Each row was made from one small tree. The marks that hang from a mark follow it in brackets, in alphabetical order. Every link used is in the known rows. Write each row's tree.
(in the rows, 128 means zero)
Known rows
gamu(bigeg(bafe(kufif) guto(gutud) mude tuni)): [122 124 177  93 158 140 126 133  84 136 108 119 134 116 124 135 126 111
 124 132 115 138 136 156 126]
gamu(bigeg(guto kufif mude tuni(bafe))): [127 105 170 122 137 147 135 137 111 142 104 119 135 144 137 117 130 136
 125 131 119 183 129 120 108]
tuni(bafe(kufif) bigeg(mude)): [133 116 136 141 135  98 136 121 163 131 150 137 133 103 144 139 128 129
 123 138 107 150 118 134 131]
kufif(bigeg(bafe gamu)): [124 141  62 161 122 119 127 123 167 119 147 131 103 143 127 146 131 130
 119 125 139 102 131  87 138]
tuni(bafe(kufif(bigeg))): [135 128 123 142 135 120 127 116 159 129 176 131 120 106 150 137 132 127
 126 134 142  81 127 102 130]
kufif(bafe bigeg(guto mude tuni)): [129 121 175 107 135 140 111 136 142 131 146 125 109 103 131 126 134 127
 138 136 104 123 117  97 125]
gamu(bigeg): [ 99 141  92 154 129 115 129 124 155 111 166 121 131 137 118 135 125 120
 129 112 157 112 133 102 121]
gamu(bigeg(bafe guto(gutud(gamuk)) kufif mude tuni)): [113 129 220  91 149 151 129 140  80 136  92 133 123 158 120 114 123 126
 131 122 136 144 146 146 115]
gutud(gamuk guto): [107 172  96  98 121 116 127 128 145 104 166 153 123 143 122 131 122 127
 151  99 161  42 134  86 125]
bigeg(bafe gamu guto(gutud(gamuk)) kufif mude tuni): [133 133 147 113 127 147 127 138  80 137  77 135 128 155 119 119 125 135
 128 126 131 141 140 153 131]
bigeg(bafe mude): [107 141  72 128 130 117 132 120 138 122 141 123 116 144 126 153 131 123
 136 119 105 164 118 139 127]
kufif(bafe bigeg(gamu tuni)): [143 130  97 177 114 130 116 134 162 129 147 124 107 126 128 129 138 134
 118 136 145  74 135  68 134]
bigeg(gamu guto(gutud(gamuk)) kufif mude): [131 137 141 116 127 132 123 127 102 118 121 133 150 131 112 110 117 134
 129 124 140 133 134 150 132]
tuni(bafe bigeg(gamu guto(gutud) kufif mude)): [152 102 123 134 136 116 138 134 130 134 113 138 152 132 132 103 121 147
 108 137 107 167 127 154 133]
bafe(bigeg(gamu) kufif): [135 144  60 172 108 107 129 101 164 119 153 120 119  95 131 153 133 112
 122 139 151  74 124 125 135]
mude(bigeg(bafe(kufif) gamu guto tuni)): [141 121 174 122 109 131 128 142 100 133 102 132 118 136 131 152 133 116
 132 116 141 101 135 114 139]
gamu(bigeg(guto kufif mude tuni)): [116 116 173 125 133 138 126 135 110 129 105 117 134 137 123 121 126 122
 127 124 124 172 129 120 110]
kufif(bigeg): [110 144  86 147 124 114 122 121 171 112 179 129 124 121 127 135 125 125
 132 121 138  86 127  95 130]
gamu(bigeg(bafe)): [ 98 139  97 142 136 121 137 121 146 118 148 127 108 160 126 145 130 119
 129 111 147 124 134 107 123]
gamu(bigeg(guto(gutud) mude)): [107 133 137  97 154 127 124 129 119 115 154 117 157 114 109 118 114 122
 129 124 122 148 129 147 123]
bigeg(bafe kufif): [115 130  84 153 122 122 138 115 124 125 130 134 105 175 140 139 135 121
 131 106 131 127 126 133 122]
gamuk(gutud): [104 154  69 149 133 115 129 113 149 110 157 129 141 130 127 135 128 125
 143 109 132 158 126 147 132]
gamu(bigeg(bafe guto(gutud) kufif mude tuni)): [121 114 170 106 152 147 132 138  80 138  91 121 128 156 124 117 124 124
 119 125 111 167 139 153 115]
tuni(bafe(kufif) bigeg(gamu guto)): [138 115 121 143 124 108 135 131 155 127 132 144 133 107 142 131 130 127
 124 127 138 104 119 116 143]

Write each row's tree
[146 125 142 118 123 149 129 140  90 143  92 131 151 141 126 102 124 149
 125 135 138 137 139 147 127] -> bigeg(gamu guto(gutud(gamuk)) kufif mude tuni(bafe))
[128 139 126 135 112 142 124 142  90 127 101 135 148 145 118 104 121 133
 133 116 167  77 145 135 133] -> bigeg(gamu guto(gutud(gamuk)) kufif tuni)
[114 135 133  81 157 131 122 127 126 122 149 130 124 119 123 129 120 125
 130 131  97 134 124 142 134] -> kufif(bigeg(bafe guto(gutud) mude))
[132 130  97 143 105 135 123 125 149 133 127 124 104 114 130 131 144 121
 136 135 144  77 119 107 131] -> kufif(bafe(bigeg(gamu guto tuni)))
[135 140  84 129 125 120 125 109 128 120 145 122 140  82 126 132 126 110
 126 137 146  59 127 156 142] -> bafe(bigeg(gamu guto(gutud)) kufif)
[115 120 134 110 136 132 134 121 108 127 115 131 113 153 135 138 131 120
 138 114  98 181 112 150 121] -> bigeg(bafe guto kufif mude)
[160 119 138 161 100 125 132 141 125 139 128 122 138 130 139 142 132 136
 121 131 151 103 143 103 134] -> mude(bigeg(gamu tuni(bafe(kufif))))
[130 120 252 102 150 151 120 137  91 134 119 129 123 141 122  98 127 130
 132 128 143 121 144 129 112] -> gamu(bigeg(guto(gutud(gamuk)) kufif(bafe) mude tuni))
[133 121 101 142 119 124 127 120 120 119 117 122 138 132 122 128 126 128
 124 124 116 173 117 130 128] -> bigeg(gamu guto kufif mude)
[111 138  58 132 118 128 131 126 131 119 123 133 118 148 124 143 134 121
 135 108 136 121 119 121 140] -> bigeg(bafe gamu guto)
[128 103 158 118 135 114 139 130 147 133 124 143 129 134 145 115 127 137
 128 126  99 178 112 138 122] -> tuni(bafe bigeg(guto kufif mude))
[123 136 105 138 127 116 127 104 171 124 171 118 103 107 133 143 138 122
 135 141 111 129 112 129 120] -> kufif(bafe(bigeg(mude)))
[136 149 154 110 120 132 117 124 115 131 115 123 138  75 117 131 123 118
 133 151 142  81 133 156 137] -> bafe(bigeg(gamu guto(gutud(gamuk)) mude tuni) kufif)
[144 121 148 131 126 138 111 138 144 130 131 123 114 105 123 127 136 134
 125 143 113 127 122  82 133] -> kufif(bafe bigeg(gamu guto mude tuni))
[125 132  71 169 116  91 128 129 179 114 139 132 141 117 115 140 122 133
 115 131 113 157 121 115 138] -> tuni(bigeg(gamu mude))
[161 105 154 130 111 143 136 151  87 143 104 128 153 159 132 102 124 148
 119 122 143 115 148 135 129] -> mude(bigeg(gamu guto(gutud) kufif tuni(bafe)))
[144 130 139 111 128 137 135 116 126 134 123 133 133 122 131 108 124 142
 127 147 139 126 132 158 124] -> tuni(bafe(bigeg(gamu guto(gutud(gamuk)) kufif mude)))
[136 116  95 151 117 134 136 129 119 146 112 120 134 149 143 124 132 141
 125 132 110 172 126 137 115] -> bigeg(kufif mude tuni(bafe))
[120 133  83 164 101 124 132 116 143 134 124 121 113 135 139 132 133 121
 130 129 138  91 128 134 117] -> bafe(bigeg(kufif tuni))
[146 122 128 172 100 112 132 130 136 117 140 126 135 160 125 130 124 135
 118 113 151 122 141 105 126] -> mude(bigeg(gamu kufif))
[ 99 143 192  79 150 147 125 143  97 130 111 132 128 140 111 123 121 124
 139 123 138 130 142 140 124] -> gamu(bigeg(bafe guto(gutud(gamuk)) mude tuni))
[145 115  97 133 119 132 138 110 145 136 118 122 123 122 140 127 134 136
 122 147 115 166 114 139 122] -> tuni(bafe(bigeg(gamu guto kufif mude)))
[123 120 168  92 156 108 131 127 116 126 128 143 129 106 132 135 122 113
 128 127  93 136 119 173 139] -> tuni(bigeg(bafe(kufif) guto(gutud) mude))
[145 125 107 123 125 124 133 107 149 133 135 120 126  81 141 146 135 123
 128 154 117 138 112 141 132] -> tuni(bafe(bigeg(gamu guto mude) kufif))
[142 137 189 109 135 146 106 143 127 128 136 132 126 105 114 109 126 139
 129 144 137  87 139 101 137] -> kufif(bafe bigeg(gamu guto(gutud(gamuk)) mude tuni))
[121 132  74 124 118 136 126 138 115 133  90 123 124 137 118 145 134 126
 131 125 107 168 120 131 136] -> bigeg(bafe gamu guto mude tuni)
[115 121 143 108 138 142 131 139 126 137 121 117 139 127 127 125 129 134
 133 131 121 172 125 118 116] -> gamu(bigeg(guto mude tuni(bafe)))
[131 121 140 105 130 138 127 131 107 142 120 122 140 102 141 137 133 124
 139 135 111 150 114 143 128] -> bigeg(guto mude tuni(bafe(kufif)))
[155 101 163 139 140 115 127 131 128 126 123 138 130 127 128 103 126 136
 109 133 107 147 125 140 132] -> tuni(bigeg(gamu guto(gutud) kufif(bafe) mude))
